Known rows, with every step that occurs
dolit-seke-zesezi: [-11.2   2.8  -1.9   0.0   0.8  -6.8   9.0  10.9 -16.4  -3.6  -2.3  -2.2
  -1.1  22.8   6.6   5.3   1.2  -3.2   1.4  -4.6 -32.8  -1.6   5.5   8.8
   7.5  -6.3  27.3  -9.3   1.6  -3.8   4.7]
papil-pida: [ -8.9   3.4   1.9   2.9  -4.0  15.6  -7.9  12.6   2.2  -1.6   3.0   4.7
   2.8  -4.1   4.6   1.4  -4.8   9.8  -8.5  -0.4  35.2  18.7  -4.2 -21.7
  -3.1  -2.7  -3.9   1.8  -3.4   3.6  -7.0]
rurop-fopin-dolit-zesezi-seke: [ 15.8   6.1   9.2   0.6  12.6  19.5  14.6 -21.9  10.0  12.8  -6.9  -6.9
   0.6  -9.7 -16.7  -3.0  25.7 -11.0   2.3   3.1 -15.8 -18.7  11.3  -3.2
  -7.2   5.9   7.4  -0.5  10.4   4.3  -8.8]
seke-zesezi-dolit-papil-pida: [ -1.0 -10.2 -11.3   0.5 -19.0   0.5   9.9   3.5   1.5  -2.1  10.3 -17.7
  -8.8   2.8   6.0  -1.4   1.0  13.9 -10.5  -0.3 -28.3   2.4 -18.1  -9.9
  -3.1  -0.3  15.7   6.4   3.5  -2.3  -6.6]
rurop-fopin-dolit: [  2.7   2.6  10.0  -0.4   2.6  23.2   1.0 -12.6   4.5   5.7  -2.7  -9.9
   6.8 -14.2 -12.9   1.3  25.3  -7.9   0.0   5.3  21.2  -0.9   5.2  -9.7
   0.5   0.1  -4.9  -0.5  -1.3   1.5  -9.0]
rurop-fopin-dolit-seke: [  1.3   8.2  10.1   6.2  -3.3   8.2  11.5  -9.3  -0.3   7.6  -9.8  -3.9
   6.2  -0.8 -11.7   5.3  24.7 -13.4   1.0   5.4  19.1   6.9  14.6   2.6
   5.1  -5.6  -0.1  -4.7  -2.5   1.6  -5.2]
fopin-dolit-zesezi-rurop: [  6.6  -2.8   0.8  -1.3  19.1  -3.7  16.0 -15.0  11.4  11.8  -6.3  -1.9
  -0.2 -17.4  21.8  -2.0   6.1  -9.3  10.0   2.1 -18.4 -12.7   5.2  -2.7
  -7.9 -11.7  -5.1   3.9  22.7   0.5  -9.6]
fopin-dolit-papil: [ -9.2   8.7  -4.5  -5.1   9.3   1.4  26.1  -5.6   0.4   0.4   1.9   5.0
  -1.5 -11.7  19.8   0.4  18.8  -2.4  11.4  -1.0  -6.5  11.9   9.7  -4.6
  -5.9   3.4 -16.0  -5.6  12.1   3.9  -4.8]
seke-zesezi-sefu: [ -9.7 -11.6  -2.3  -0.9  18.9  -3.0 -12.6  14.2 -10.3  -3.9   8.9 -22.6
   1.5  -0.6   1.5  -4.0 -13.8   2.2  -4.8  -3.5 -39.4 -21.3  -6.2  -7.8
   4.2   3.2  29.5   3.7   1.2  -4.7   5.8]
sefu-pida: [ -5.2   1.8  -7.4  -6.0  24.0  13.1  -9.5  19.9 -10.1 -10.3   5.7   8.8
   3.0  -0.5  -8.7   1.2   0.1 -11.4   3.4   3.1  22.8   1.7  14.3  -1.1
  -2.2   0.6  -8.7  -9.6  -4.8   3.2   4.8]
fopin-dolit-seke: [-12.9   0.5   5.7   5.7   1.7  -5.4  13.8  -0.4   1.0   7.9  -8.9  12.6
   5.0  -4.4  10.7   5.9  13.2 -11.7  14.0  -1.1  16.5  15.9  18.9   1.3
   2.7  -9.3 -13.6  -7.6  10.6   4.2  -2.9]
seke-zesezi: [ -9.6  -5.6  -0.8  -6.2   8.9  11.6  -1.6   3.2 -11.6  -5.7   6.7 -12.1
  -0.1   6.9   7.6  -1.5  -0.8   3.2  -1.5  -4.1 -37.7 -13.4  -6.3  -5.4
   1.3   2.1  21.7  -2.5   2.4  -4.2  -0.2]
taget-papil-pida-sefu: [ -8.6  13.8  -4.7  -1.3  -7.4  18.8 -32.0 -13.9   5.5  -9.4  -7.0  16.5
  13.0   8.6   8.9   0.0  -1.1   5.3  -7.6   1.8  51.5  17.1 -20.4  -0.4
   0.3   9.0 -18.9   3.8  -2.9   1.4 -10.5]
seke-dolit-zesezi-fopin: [-11.1  12.6  -1.8  -2.5 -11.1   1.5  13.1  22.4   4.4  -1.6   7.4  16.0
 -18.2   4.4  16.3  -5.1  -4.0  -4.1  10.0  -6.1   9.9   5.1   3.9  12.5
  -3.0  -9.4  10.2 -22.9  -1.8   4.6   7.6]
taget-papil-pida: [ -9.3   8.8  -0.3   5.1   3.3  15.9 -19.6   6.7  -1.1  -4.0  -2.1   4.7
  11.6  -0.5   8.5  -0.8  -3.5  11.0  -7.4   1.5  64.6  17.8 -22.7  -5.7
  -2.5  -1.6 -27.7   8.4  -2.5  -2.6  -3.4]
dolit-zesezi: [  0.8  15.8  -3.7  -3.8  28.0   2.9   7.6   6.2   0.6  -0.8  -0.8   5.4
  -7.9   7.4  12.0  -1.8   6.5  -7.4  12.8  -2.9 -33.7  -9.7   8.0   2.3
  -8.5   1.1  22.2  -6.7   1.4   2.5   0.4]
fopin-dolit-zesezi-sefu-pida-papil-taget: [  7.9  -6.3  -1.5  -5.9  -1.2 -24.0   5.0  10.5   1.9  -7.6   0.8   1.0
  -0.6 -10.2   8.2  -9.3  -5.7  -6.7   8.6   0.4 -69.5 -10.1  12.7   1.6
  -0.9  13.2 -15.4   4.6  -3.6   7.1   3.3]
dolit-fopin: [ -4.8  17.5  -6.6   1.5  23.0   6.3   8.7   4.2   3.4   1.4   5.0  17.3
  -3.1  -0.8 -15.1   0.5   4.6  -7.2  14.5   5.3 -19.5  -8.8   1.9   0.8
  -2.8   5.3  21.6  -4.0  -2.2  -6.2  -3.3]
fopin-dolit: [-10.9  -5.0   7.3   0.2  10.5  11.3   4.3  -2.3   8.6   6.5  -0.7   5.9
   5.8 -17.4  12.0   0.5  12.0  -6.8  12.8  -0.9  18.2   6.2   9.5 -11.7
  -4.3  -4.7 -18.2  -1.4  11.9   4.7  -7.2]
zesezi-sefu-pida-papil-dolit: [  6.3 -12.7  -6.8  -2.9   2.7 -17.6 -28.7  18.1   0.9  -7.9   8.1  11.7
  -1.1  -5.1 -13.3  -2.8 -29.0   5.0  -3.6   1.3  30.2  10.8  13.2  -7.9
  -0.7   7.9 -21.1   3.9 -15.9   3.6  14.3]
papil-pida-sefu: [ -8.8   7.6  -1.2  -4.0 -19.7  18.3 -20.7  -9.6   8.5  -7.6  -3.3  16.5
   3.9   5.9   4.3   0.9  -4.5   5.3  -4.5   0.3  22.2  21.6  -0.8 -16.4
  -0.4   8.8   5.7  -3.9  -3.3   7.2 -13.6]
taget-papil: [-11.5  11.7  -1.0   1.6  18.4  16.4 -16.6  -0.2  -2.9  -4.5  -2.1   5.6
   9.6   4.9   6.8   0.4   1.8  -1.9   4.1   0.3  54.1   3.4 -15.4   6.0
  -1.7   3.5 -26.1   0.4   0.6  -4.0   3.2]
fopin-dolit-zesezi: [  1.1   4.5   1.5  -3.2  18.0   0.9  16.6  -2.4  10.5   7.8  -3.4   2.3
  -2.2 -10.8  21.1  -2.3  16.5 -10.7  16.5  -1.9 -31.2  -3.5  13.1  -4.2
  -8.3  -4.4   0.6  -1.5  13.2   4.5  -7.1]
taget-papil-dolit-seke-zesezi: [ -6.6   5.2   0.5   6.9 -13.0  -8.8 -11.2   1.0  -5.6  -0.4  -8.2   7.6
   7.9  14.7   3.6   5.9 -10.8  11.3  -3.2  -2.8  43.3  13.1 -14.9  18.4
   5.6 -11.7 -17.5   4.8  -8.8  -4.1   6.1]
zesezi-fopin: [-11.5  -6.4  10.3   4.6   2.5   9.1   1.0  20.9   0.9  -1.4   3.9   4.1
  -6.5  -4.1  -7.7  -0.1  -4.1  -5.6   7.0  -6.6  36.1   9.2   0.9 -14.3
  -1.3  11.3  -6.7 -10.6   1.8   7.1   6.3]
seke-zesezi-fopin: [-10.1 -14.0   8.5  -1.4  -6.8   7.1   3.7  16.0  -7.9  -4.2   8.0 -14.1
  -7.4   1.6  -2.5  -2.3  -4.9   0.7  -3.2  -9.0 -26.3  -5.3  -9.0  -7.9
   4.0  10.6  18.4  -5.0   1.7   0.3   5.2]

Rows
[ -6.9   4.4   1.8  10.2 -15.5  -9.2  -0.1   8.9   3.5   4.7  -6.1  21.8
   0.1   8.1  -5.6   8.8 -14.1   6.7   6.4  -3.0  58.3  26.8  14.8   1.1
   0.5 -14.0 -11.7  -6.2 -10.5   6.8   5.6]
papil-dolit-seke
[  1.1  16.2  -2.5   9.4   2.3   0.7 -12.1  -3.8   9.8   4.9  -1.5  22.2
   5.8  -4.1 -12.4   1.8  -7.9   8.1   6.5   5.1  51.1   5.1 -16.2  10.7
  -2.6  -3.6 -21.4   9.4 -13.7  -6.9   0.1]
taget-papil-dolit-fopin
[  8.8  -5.1   8.3   3.6   7.3  21.5   0.8 -26.9   8.2  11.2  -4.2 -18.3
   9.2 -18.3  -7.8   2.0   9.9  -6.7  -8.9  10.3  40.6 -15.0  -5.5  -9.1
  -1.6  -8.0 -12.5   5.5  13.4  -4.4 -10.6]
zesezi-rurop-fopin-dolit
[ -6.5  -3.9   8.1  12.1 -30.0 -12.4  -6.1  12.9  -3.3   0.3  -7.2   4.7
   1.2   9.2  -4.4   4.3 -15.9   8.3  -4.4  -6.8  46.6  19.0 -17.0  14.2
   8.3  -4.3 -21.1   2.7  -9.2  -1.1  10.3]
taget-papil-dolit-seke-zesezi-fopin
[ 12.0   6.6  -9.3   3.8  18.8 -15.3 -24.0  18.9  -0.1  -1.8  -2.2   7.7
   3.5  -5.7  -4.1  -3.8 -17.0   1.1  -1.9   1.5  32.7   0.7  -6.2  14.6
  -4.2  -5.7 -22.0  10.2 -14.7   0.7  11.4]
taget-papil-dolit-zesezi-sefu-pida
[ -6.4 -20.6  -5.4   2.4  -6.0  11.0  -3.6  -1.9   5.4   2.3   8.0 -14.5
  -3.4   3.0  -4.2  -0.3  -0.7   1.1   0.9  -1.8 -12.6 -12.3 -13.3  -7.8
  -2.5  -4.3  14.7   2.0   5.5  -2.5  -2.2]
seke-zesezi-dolit
[  2.2   3.6   8.0   2.1  -9.2   5.4  12.0 -11.6  -7.5   4.1  -6.9 -18.4
   4.8   1.4 -10.7   3.3  24.4  -9.0  -7.2   2.8 -22.4  -4.5   7.1   3.8
   9.7  -6.6  17.0  -2.3  -0.9  -1.7  -5.6]
rurop-fopin-dolit-seke-zesezi
[  2.6 -11.1  -8.6   5.1  -4.4   3.8   6.4  -3.4   9.5   5.6   9.9  -8.1
  -6.2  -1.7 -16.3  -1.9   2.1  -1.0   7.3   3.9 -40.0 -22.9 -14.8   0.6
  -0.9  -1.3  33.5   5.0   0.1  -9.7  -6.5]
seke-zesezi-dolit-fopin
[ -9.9 -22.4  13.2  -1.8 -10.9   2.9  10.5   8.7  -0.6   2.1   5.0 -15.2
  -3.4 -13.5   6.6  -3.4   3.7  -2.8   3.1  -7.6 -30.3  -3.3  -4.3 -11.7
   4.7   4.7   2.6  -0.8   8.0   2.9  -1.4]
seke-zesezi-fopin-dolit
[ -5.7  22.1 -11.3  -9.2 -13.8   5.3   2.1 -10.2  -0.7 -13.3   0.0  14.2
  -3.6  12.4  12.2   1.3   5.2   8.8  -4.4   0.7  -8.5  23.4   0.5  -6.4
  -2.7  16.3  10.6  -6.7  -0.8   6.2 -11.9]
dolit-papil-pida-sefu
[  4.3  -5.3   7.1   5.3  -4.7  -5.1   3.6  -4.1  -9.3   5.3  -4.7 -25.3
   6.2  -4.3 -13.4   1.5  14.7  -9.0  -9.3   3.0 -29.5 -10.9   6.2   3.5
  10.8  -4.3  20.3   4.4  -2.5  -2.3  -0.8]
rurop-fopin-dolit-seke-zesezi-sefu
[ 16.8 -10.7   1.6  -4.6  -5.3 -16.5  -3.7  -2.1 -12.8  -5.4  -2.1 -17.0
   3.3   2.4 -19.1  -1.4  11.0 -10.3 -13.5   5.1 -43.4  -4.5  13.1   6.8
  12.8   4.3   5.3   2.8  -8.6  -2.9   4.0]
rurop-fopin-dolit-seke-zesezi-sefu-pida-papil
[ 13.2   1.8   1.9  -6.5  -8.1  -4.1  -3.5 -17.0  18.1   2.7  -1.2  27.4
 -10.9  12.0   1.8  -2.1 -16.3  16.3   7.5  -5.2   6.5   6.9   9.4  -5.5
 -13.1  12.5 -12.2   0.3   1.5   8.7   3.9]
pida-papil-dolit-zesezi-seke
[ 12.9   2.0  -7.6  -8.1  -3.9 -10.3  -7.5   2.6   6.0  -8.8   9.6  30.1
  -4.3   0.9 -19.8   0.4 -11.2   4.3   5.4   5.8   5.8  11.4  13.7   4.1
  -3.1   8.3 -14.3  -0.8 -19.6   0.2   4.3]
sefu-pida-papil-dolit-fopin
[  1.3 -11.7   9.3  -0.4 -40.5 -24.5  -1.2   2.1   2.7  -4.3   1.5  15.8
 -11.2  19.1  -0.7   4.1 -21.7  15.9  -3.3  -9.9   3.5  25.1   5.0  -0.4
   6.3   9.6  -6.9  -4.4  -9.8   3.6  10.9]
pida-papil-dolit-seke-zesezi-fopin
[  4.2   7.4  -2.7  -1.8  27.4   9.5   9.0  -4.3   7.2   6.4  -4.1  10.3
  -5.6   7.4  -3.1  -3.5   1.1  -5.2  15.6  -4.0 -18.2 -20.0   9.5  -3.0
 -13.2   8.2  15.0  -7.8  17.0   4.9   1.2]
dolit-zesezi-seke
[  7.2 -21.3  -7.3  -8.5  -8.0 -21.1 -23.8  13.9  -6.4  -9.6  12.0  -5.7
  -1.8   1.4  -5.0  -4.7 -27.1  11.7 -11.4  -2.1 -27.1  -4.8   2.2  -3.8
   4.4   5.1   4.9   8.1 -15.0  -1.1  11.0]
seke-zesezi-sefu-pida-papil-dolit
[  1.1  -3.2  -8.6   8.2  -3.6 -22.2 -22.2  22.0 -14.4  -3.9  -4.1   1.6
   8.2   5.3  -6.7   1.1 -21.8   3.9 -10.6   0.6  35.1   5.7  -7.7  21.4
   9.0  -9.5 -19.3   9.0 -16.3  -5.0  14.2]
taget-papil-dolit-seke-zesezi-sefu-pida
[  4.4  16.7  -0.1   3.8   6.9  -1.0 -11.2  -0.4   7.0   3.6  -5.8  13.3
   1.5   2.2   8.9   0.4  -6.5   6.7   3.9  -1.6  40.6   4.8 -13.0  10.0
  -7.5  -6.1 -21.5   6.1  -9.4   0.6   3.1]
taget-papil-dolit-zesezi
[  8.2 -14.9   6.6  -3.1   2.7  13.7   2.7 -25.3  -4.1   5.7   0.1 -35.9
   7.7 -12.6  -0.3  -0.8   7.3   0.1 -16.2   5.8 -22.5 -30.0 -13.8  -4.5
   4.0  -6.6  14.0   8.8  12.3  -8.9 -10.8]
seke-zesezi-rurop-fopin-dolit
[ -8.4  -8.1   4.7   0.6  -7.7  -7.1  17.7  -1.0  -4.6   4.9  -5.7  -1.9
   3.3   1.6  15.8   3.4  11.3  -7.0   7.1  -3.6 -28.5   4.3   9.0   4.8
   6.6  -9.8   4.6  -3.0  11.3  -0.5  -3.1]
fopin-dolit-seke-zesezi
[-10.1  -1.6   6.3  -0.3  -7.0  -4.4  28.0  10.9   2.0   1.9   3.1   4.0
 -10.4 -16.4   8.2  -1.1  13.1  -5.7   9.7  -5.2   6.5  16.7   4.9  -9.6
  -1.6  13.6 -21.1  -8.0  11.8   8.0   1.0]
zesezi-fopin-dolit-papil
[ -1.7 -14.7  -9.2  -5.7  22.0  -5.8 -17.5  25.3 -18.4  -9.2  11.6 -20.6
   1.8  -1.6  -3.6  -5.3 -13.0  -5.7  -7.9   0.0 -44.1 -20.8   0.1  -1.3
   5.5   2.0  24.6   2.0  -3.1  -4.2   9.6]
seke-zesezi-sefu-pida
[ 12.9 -11.5 -10.9  -7.0  -3.3 -27.0 -15.9  11.4  -5.4  -7.7  14.1   0.1
  -4.5  -2.5 -19.8  -5.6 -24.1   8.5  -7.9   3.2 -58.4 -13.4   0.4   4.8
   5.3   9.0  20.6  10.9 -19.1  -7.4   8.2]
seke-zesezi-sefu-pida-papil-dolit-fopin
[ 13.3  12.6   6.9  -1.6  10.0  12.5  12.6 -12.5   6.9   6.8  -5.1 -10.2
  -0.7  -9.3  -4.6  -1.4  29.1 -11.1   1.9   4.1 -24.0 -11.1  10.4  -2.0
  -3.2  -2.6  13.0  -1.0  -1.3   1.7  -8.5]
rurop-fopin-dolit-zesezi
[  9.6  -1.4  -2.3  -6.5   2.2   5.1  19.0 -27.8 -11.1   1.5   2.0 -33.7
   1.1  -8.2   4.5  -0.6  13.9   4.0 -17.9   6.8 -41.3 -26.0 -13.4   0.6
   3.2  -2.6  15.1   7.1  13.4  -9.1  -9.3]
seke-zesezi-rurop-fopin-dolit-papil
[  3.2  -1.4   2.9  -1.6  19.5   8.4  16.9 -11.9  16.3  13.7  -7.0   8.7
  -1.4 -13.4   7.8  -4.3  12.8  -8.6  17.8  -2.7 -19.3 -11.4  13.8  -5.7
 -12.5   1.9  -5.0  -2.6  23.6   6.8  -5.8]
fopin-dolit-zesezi-seke
[  4.7  -0.9   0.8   3.7   3.2  -1.8   5.9  -9.7 -17.5   1.1  -6.2 -21.1
   2.2  15.6  -8.6   6.0  -0.4  -4.3 -15.5   3.8 -19.8 -18.7  -3.3  10.0
   9.8  -9.8  28.8  -2.5   6.9  -9.7  -0.2]
dolit-seke-zesezi-rurop-fopin
[  7.2  -0.8  -6.9  -4.9 -14.8 -17.7 -11.3   9.9  -1.1 -10.1   0.2  30.1
  -2.5  17.8  -8.4   5.7 -13.8   2.4   0.8  -0.1  37.4  26.0  21.6   8.4
   0.6   0.0 -25.3  -8.5 -16.4   6.3  10.4]
sefu-pida-papil-dolit-seke
[ -8.4  13.2   1.6  11.8  -9.9  -5.7 -11.4   3.6   1.4   2.1 -10.4  19.6
   9.0   9.9  -0.4   7.0 -10.7   7.6   0.4  -0.7  84.1  23.5  -6.4  14.9
   0.5 -10.0 -33.2   1.3  -7.7   0.0   7.2]
taget-papil-dolit-seke
[-10.1 -10.0   6.4  -4.9 -13.2  -5.8  25.7   5.5  -6.5  -2.5   6.1 -14.7
  -9.8  -8.8  13.9  -3.3  11.2   2.4   1.8  -8.1 -51.9   1.0  -4.3  -5.6
   3.4  11.4   5.1  -2.5  11.0   1.7  -0.7]
seke-zesezi-fopin-dolit-papil
[ -3.0  -8.6 -13.4  -1.5  -6.8  -0.2  14.5  -3.0  -1.7  -2.2   9.5 -15.9
 -10.5   6.6   3.0  -1.3   6.1   5.6  -0.5  -0.5 -35.1  -9.2 -11.8  -0.6
  -3.3   1.0  19.9  -1.7   4.3  -4.5  -1.4]
seke-zesezi-dolit-papil
[ 25.2   6.3   3.5  -6.3 -10.2  -6.6  -6.6 -27.0  15.0   1.6  -1.7   3.4
  -8.1   8.4  -4.6   0.8 -12.5  13.7  -9.8   3.0   7.1  -1.9  -0.9  -0.5
  -7.1   2.0  -2.2   6.2  -8.0  -0.5  -0.9]
pida-papil-dolit-zesezi-rurop-fopin
[  8.8   6.9  -6.2  -2.2  31.1  -0.1   7.7  -6.9   3.7   4.4  -3.2  -2.5
  -6.5   3.8  14.3  -0.6  -6.1  -5.8   4.2   1.9 -17.4 -21.4  -0.1   1.3
  -8.8  -7.4  15.6  -2.0  15.1  -2.0  -1.9]
dolit-zesezi-rurop
[  9.3   3.1   3.4  10.0 -18.8  -3.0 -13.9 -17.7  -6.9   3.3 -10.8 -13.0
  10.3   9.5 -12.2   6.4  -9.6  12.4 -21.0   5.0  50.8  -4.8 -25.3  19.5
   8.4 -15.1 -13.3  12.3  -6.4  -9.3   2.0]
taget-papil-dolit-seke-zesezi-rurop-fopin
